Known rows, with every step that occurs
Y, T, Q, N: [ -5.6 -14.1  -2.3 -21.0  29.1 -11.2  -7.1   2.4  31.4   8.6  43.2   4.9
   3.2  11.2   8.2 -22.9  45.3 -24.8 -12.1  -2.1  26.2  12.5 -17.4]
R, E: [-27.3  28.3  -8.7 -42.6  14.0  -1.1  35.0 -13.0  -1.2  10.7 -33.9 -10.0
  21.0   6.7  -0.5 -14.0 -31.4  41.8  29.2 -19.6  20.9 -22.5   2.2]
R, N, Q: [-11.7   9.5  10.4   4.7  16.0 -15.1  18.6  23.5 -37.4  12.6  20.8  -0.8
  11.5   9.8  12.5  -9.1  21.8   5.5 -14.5  23.2 -14.6  -1.6 -11.7]
E, R, T, X, N: [ 23.2  10.9   2.6  23.3 -36.6  10.3  -5.9 -26.9  27.4   1.0  -4.9  16.0
 -32.7  -1.5 -46.8  56.8 -35.0  35.7  18.8 -20.6   3.5  -7.8  34.2]
T, R, N, U: [-23.3  -8.4   3.7   6.2 -12.7  -2.0 -11.7  -4.0 -32.5   2.8 -21.4 -13.6
  18.2 -15.0  23.5 -11.4  -7.0 -21.8  -3.5  22.6 -24.8  16.2  -9.5]
Y, T, R, N, U: [ -8.3 -21.8  -0.1   6.5 -18.9 -13.6 -24.3  -5.7 -12.2  -3.0 -11.7   6.6
   4.1   0.8  12.2   7.0  39.3 -54.0 -25.4   2.0  -9.3  15.4 -18.8]
T, U: [-16.2   4.3 -11.6   2.8   9.2   5.6   8.8  -2.6  -7.7 -16.6 -35.1 -25.7
  -6.9   2.4   3.7 -20.9  -7.6  30.4  11.9   1.1  10.5   4.0   2.0]
X, N, U: [-22.7  45.3   4.7   6.7 -36.5   2.6   3.7   9.5 -16.8 -10.4 -17.2   4.6
   8.7   0.2   1.5   4.0 -22.9  23.8 -15.1   7.7 -25.5  -7.4  19.9]
Y, T: [ -5.6  15.9 -11.0 -12.1   0.1  -5.0   3.6   7.7  18.5 -15.0 -13.5  10.1
  -7.9  31.3  -2.7   2.8  25.6  -0.8  -2.1 -45.3  20.7 -12.2   1.6]
Y, T, X, N, R: [ 14.5  -5.5  -2.7  31.5 -26.1   0.4  -4.2  -5.8  16.5 -14.7 -32.4  20.9
 -14.2  12.7 -34.0  59.5   9.0 -15.2 -13.3   0.0  -6.9 -14.5  28.9]
X, N, Q, T: [ 30.2  17.9  11.2  24.4   2.8  -8.4   0.3  37.5 -10.8 -13.0  44.9  16.0
  -8.9  -9.8  11.1 -13.2  36.6   5.5 -29.3  11.7  -6.7  -7.0  -5.2]
R, N: [-12.2  29.8   0.5 -10.8   3.5  -8.0  24.4  -6.1 -16.7   7.9  -4.7   1.7
  10.7  26.0  12.1  -8.6 -28.9  15.7  15.0  -1.1 -13.6  -9.6   1.0]
X, N, R: [ -8.0  24.4   1.3  17.3 -10.3   5.5  -5.6  15.5 -23.3   2.3 -22.1   5.0
   4.3  17.1 -14.6  15.9 -33.8   4.3  -7.0  -0.4 -30.2 -27.7  17.8]
Y, T, Q, N, R: [-10.4 -42.4  -2.6 -12.4  31.9  -7.8 -27.6   6.8  20.6  15.1  30.5  -4.1
   7.7  14.1   1.9  -7.9  44.3 -61.2 -26.5   2.3   9.1  11.3 -22.4]
R, T: [ 14.0  13.5  -4.7 -16.8   7.4   3.9  28.6  -1.7   1.6  -3.0  -5.7   6.1
 -12.6  25.0   1.3  -0.9  -2.2  16.5   7.3 -48.5   9.1  -1.7  -1.7]
E, R, N: [-27.4  21.1  -4.2  -5.0 -11.1  -2.5 -23.0 -10.6  -1.6  18.2   0.0  -8.6
   3.6  22.9 -10.4   7.9 -45.4  13.5  23.2 -14.9  -8.3 -15.8   1.1]
Q, N, U: [-32.9  15.1  -3.2 -38.4 -17.3  10.1  -3.5  -0.9  10.1  -8.9  -6.6  -2.1
  22.8  -6.8  33.7 -44.0 -18.7 -12.8   7.2  11.9  -2.4  27.5  -1.5]
Q, N: [-13.0  20.8  -5.2 -37.8   7.2   9.4   8.9   0.6  14.6  -1.3   4.2   7.4
  14.9   9.0  24.5 -48.1 -28.1   7.8  28.3  -1.8   8.8   8.5   3.2]
X, N, Q: [ -1.6  33.8  12.9  26.2   1.7  -5.9  10.6  39.6 -31.4  -0.3  18.1   8.3
   1.4  -2.7  -7.8   0.7  20.1  30.4 -21.8  15.9 -12.9 -17.8  10.7]
T, Q, N: [-20.2   0.0   1.3 -22.5  33.8   1.5   4.5   5.0   9.6  14.7  36.3 -15.7
  16.2  -4.9  18.0 -42.3   0.1   6.2  11.9  18.8  11.0  14.0  -7.4]
T, R, E: [-17.8  -2.4  -7.9 -22.7  20.1   5.8   9.1 -10.4 -12.4  11.7 -39.9 -16.9
  20.4 -18.8   0.6 -22.8 -18.8  22.1  32.9  -9.0  20.8 -16.5  -3.9]
X, N: [ -2.8  52.6   3.4   8.7 -11.4   1.8  14.9  10.6 -12.9  -4.3  -7.7  13.4
   0.9  14.0  -8.4  -0.3 -30.8  42.4   7.3  -7.0 -14.1 -25.7  23.1]

Rows
[  6.3 -14.8   4.0  11.3   4.2 -12.3 -37.5  16.4  -0.4   9.7  53.7  -5.5
  -6.8  -1.1   8.0  -5.7  22.5 -22.1 -12.5   3.9  -0.7   2.6 -25.5]	E, R, N, Q, T
[  9.5 -24.5   1.7   7.1 -11.7  -4.7 -22.2  -6.2 -11.2 -11.0   7.6  -7.9
   8.1 -22.8  42.0 -25.5   9.8 -44.9  -9.8  17.0 -17.5  27.2 -25.2]	Q, T, R, N, U
[ -1.7   3.6  -8.0 -10.0  -7.1   9.3 -17.9  -8.6  16.8   8.2  -0.6  -2.9
 -20.7  23.8 -21.5  15.5 -19.1  13.5  15.0 -61.1  14.4  -8.8   0.3]	E, R, T
[ 31.2 -16.4  -0.6   6.3  11.1  -3.5 -11.3  -3.9  -6.7  -5.1  16.7   2.1
   1.0  -7.6  30.5 -31.1   1.5 -27.7  11.0   2.5  -6.0   7.6 -21.1]	Q, T, R, N
[-39.9  -8.5   4.3 -23.1  10.9   1.7  -6.3   4.1   5.6   6.7  25.4 -25.3
  23.9 -19.0  28.6 -38.3   8.3 -12.4 -10.9  32.3  -0.4  33.1 -11.5]	T, Q, N, U
[  2.3  -0.6 -10.3   1.7  -9.0   1.6  17.9 -11.9  35.9 -27.7 -33.6   5.7
 -13.3  10.9 -12.6  27.8  21.0  11.0  14.2 -24.6  29.6   1.6  22.1]	Y, T, X
[ 22.0 -35.8   1.8  22.6  28.7   2.5 -24.0  39.8 -12.8 -16.6  25.0 -13.8
  -3.9 -32.1  27.5 -36.2  60.0 -24.8 -12.2   2.6  14.5  13.9 -24.1]	N, Q, T, R
[ -0.6 -39.1   1.7   9.0  38.3  -1.2   5.2   7.5 -13.9  19.4  11.3 -23.3
  -6.4  14.4 -11.2  21.5  23.4 -21.4 -23.6 -19.7  -6.0   1.4 -17.7]	N, R, T, Q
[  4.4 -21.6 -12.3   3.7  -4.5   8.7 -24.0 -20.4  11.6   0.6 -14.4 -16.9
 -34.6   8.0 -25.5  10.6  -6.3  15.2   7.8 -33.9  19.9   6.8  -8.6]	E, R, T, U
[  4.2  16.1  13.2  37.8  -9.3   1.6  22.7  20.1 -12.9 -11.2  -1.6   6.3
  -5.7 -21.8 -17.2  25.7  15.3  41.2  -5.5  37.4  -5.2  -2.5  31.4]	T, X, N, Q
[ 23.7 -38.7  -3.7 -19.2   0.7  16.3  13.3 -28.1  28.0  -2.5 -11.5  12.6
  -6.7  -0.3   2.0   7.3 -14.2 -32.0  16.8   2.1   4.4  29.4   5.8]	Q, N, R, T, X
[ 36.5  22.6   1.9  21.2 -22.6   7.4  17.6  -9.0  28.1 -30.0   2.5  15.8
 -16.7 -13.9  -1.2   9.6 -16.6  27.8  16.7   8.9   2.1  -0.2  28.3]	Q, T, X, N
[-17.4  -6.6  -6.7 -29.4   9.8  13.2 -12.7   4.2   4.6   2.7  -9.1   0.4
  20.0  10.5  19.1 -31.9 -28.8 -30.4  14.8   2.6  -6.4   6.6  -2.4]	Q, N, R
[ 38.2  20.4   6.4  16.5 -21.0   5.8  41.9 -21.1  12.7 -10.7  -9.1  26.3
 -24.3   1.7 -25.8  39.5 -18.3  39.5   9.3  -6.9  -2.9  -1.4  31.5]	R, T, X, N
[ -6.5 -26.0   7.0 -26.8  13.1  -1.6   8.1  -9.3  10.5  13.8  42.4  -7.8
   4.4 -12.2  22.5 -22.1  27.1 -26.9 -24.7  10.8   2.7  42.0 -24.2]	R, T, Q, N, U
[-14.6  23.3  -0.5 -12.9  -2.6  -2.4  13.5  -6.1 -21.0  22.7 -33.1   5.5
  20.4   6.5 -23.9  16.6 -42.6  17.3   1.9   4.5 -14.5 -38.9   9.3]	X, N, R, E
[ 31.2  -7.4   0.7  28.6 -18.9   8.8  -3.1  -5.1  16.7 -24.6 -13.0   8.5
 -10.2 -10.4  -6.6  26.8 -20.0  -8.9   2.7  14.2 -14.9  -2.4  23.4]	Q, T, X, N, R
[ 12.9 -30.6   5.1  24.4  -5.3  -5.4 -24.7  -2.4  18.5  -2.3  35.0  -9.2
 -12.4 -21.0  -1.5  18.5  18.9 -12.7   4.3  25.3   7.5  17.1  -4.7]	E, R, N, Q, T, X
[ -3.1 -15.0 -11.3 -23.4  14.0  -6.1  -3.6 -13.8   9.3   5.9 -31.7   3.0
   7.2  -4.2 -11.0  -3.1  26.5  -8.7   8.7 -28.9  37.4 -16.8 -13.6]	Y, T, R, E
[ 30.7 -17.6  -0.1  26.5  -5.3   3.0   1.2 -10.6 -23.0   1.3 -17.8   7.7
 -27.4  10.8 -25.9  24.4  -3.4  -5.6 -28.5   3.9 -22.5  -3.5  -3.4]	X, N, R, T, U
[ 33.5 -13.2  10.9  13.6  16.0  -9.4  -7.2  17.5 -18.5   8.1  28.0   9.0
   7.0 -44.8   2.4 -20.1  36.9  -2.1 -16.3  26.5   8.6 -11.6 -20.0]	X, N, Q, T, R, E
[  2.3   3.2   4.6  23.9 -58.7  10.9 -16.2 -26.0  22.5  -5.1 -15.2   6.3
 -24.8 -15.8 -38.4  61.5 -26.0  15.9  -2.0  -5.4  -6.6  11.4  29.7]	E, R, T, X, N, U
[ 25.4  -8.4  -1.6  -0.6 -11.7   2.6  16.5 -28.6  18.3  -3.7 -24.8   7.9
   4.5 -20.4 -15.0  27.6 -29.4   3.5  11.3  21.1   0.1 -13.7  14.6]	Q, T, X, N, R, E
[-26.5   0.0   5.8  11.7   4.3 -10.1 -27.9  18.7 -21.3  23.9  26.1 -11.2
   4.2   6.5  -9.8   9.1   5.0   1.7  -4.8   9.6  -7.6  -7.4 -11.1]	E, R, N, Q
[-32.4  -0.4 -11.0 -33.6  16.4   2.2  13.5  -7.8 -13.2  16.0 -48.7 -18.0
  26.1   9.8  -7.1   2.4 -30.8   5.1  16.3 -14.5   4.0 -23.5  -4.0]	N, R, E
[ 21.6  -5.0   8.1   5.6  18.4 -18.2   9.6  20.4 -14.9  -2.5  47.4   6.0
   2.1   3.1  30.9 -23.1  40.2 -19.3 -21.3  17.0  -6.6   8.2 -27.2]	R, N, Q, T
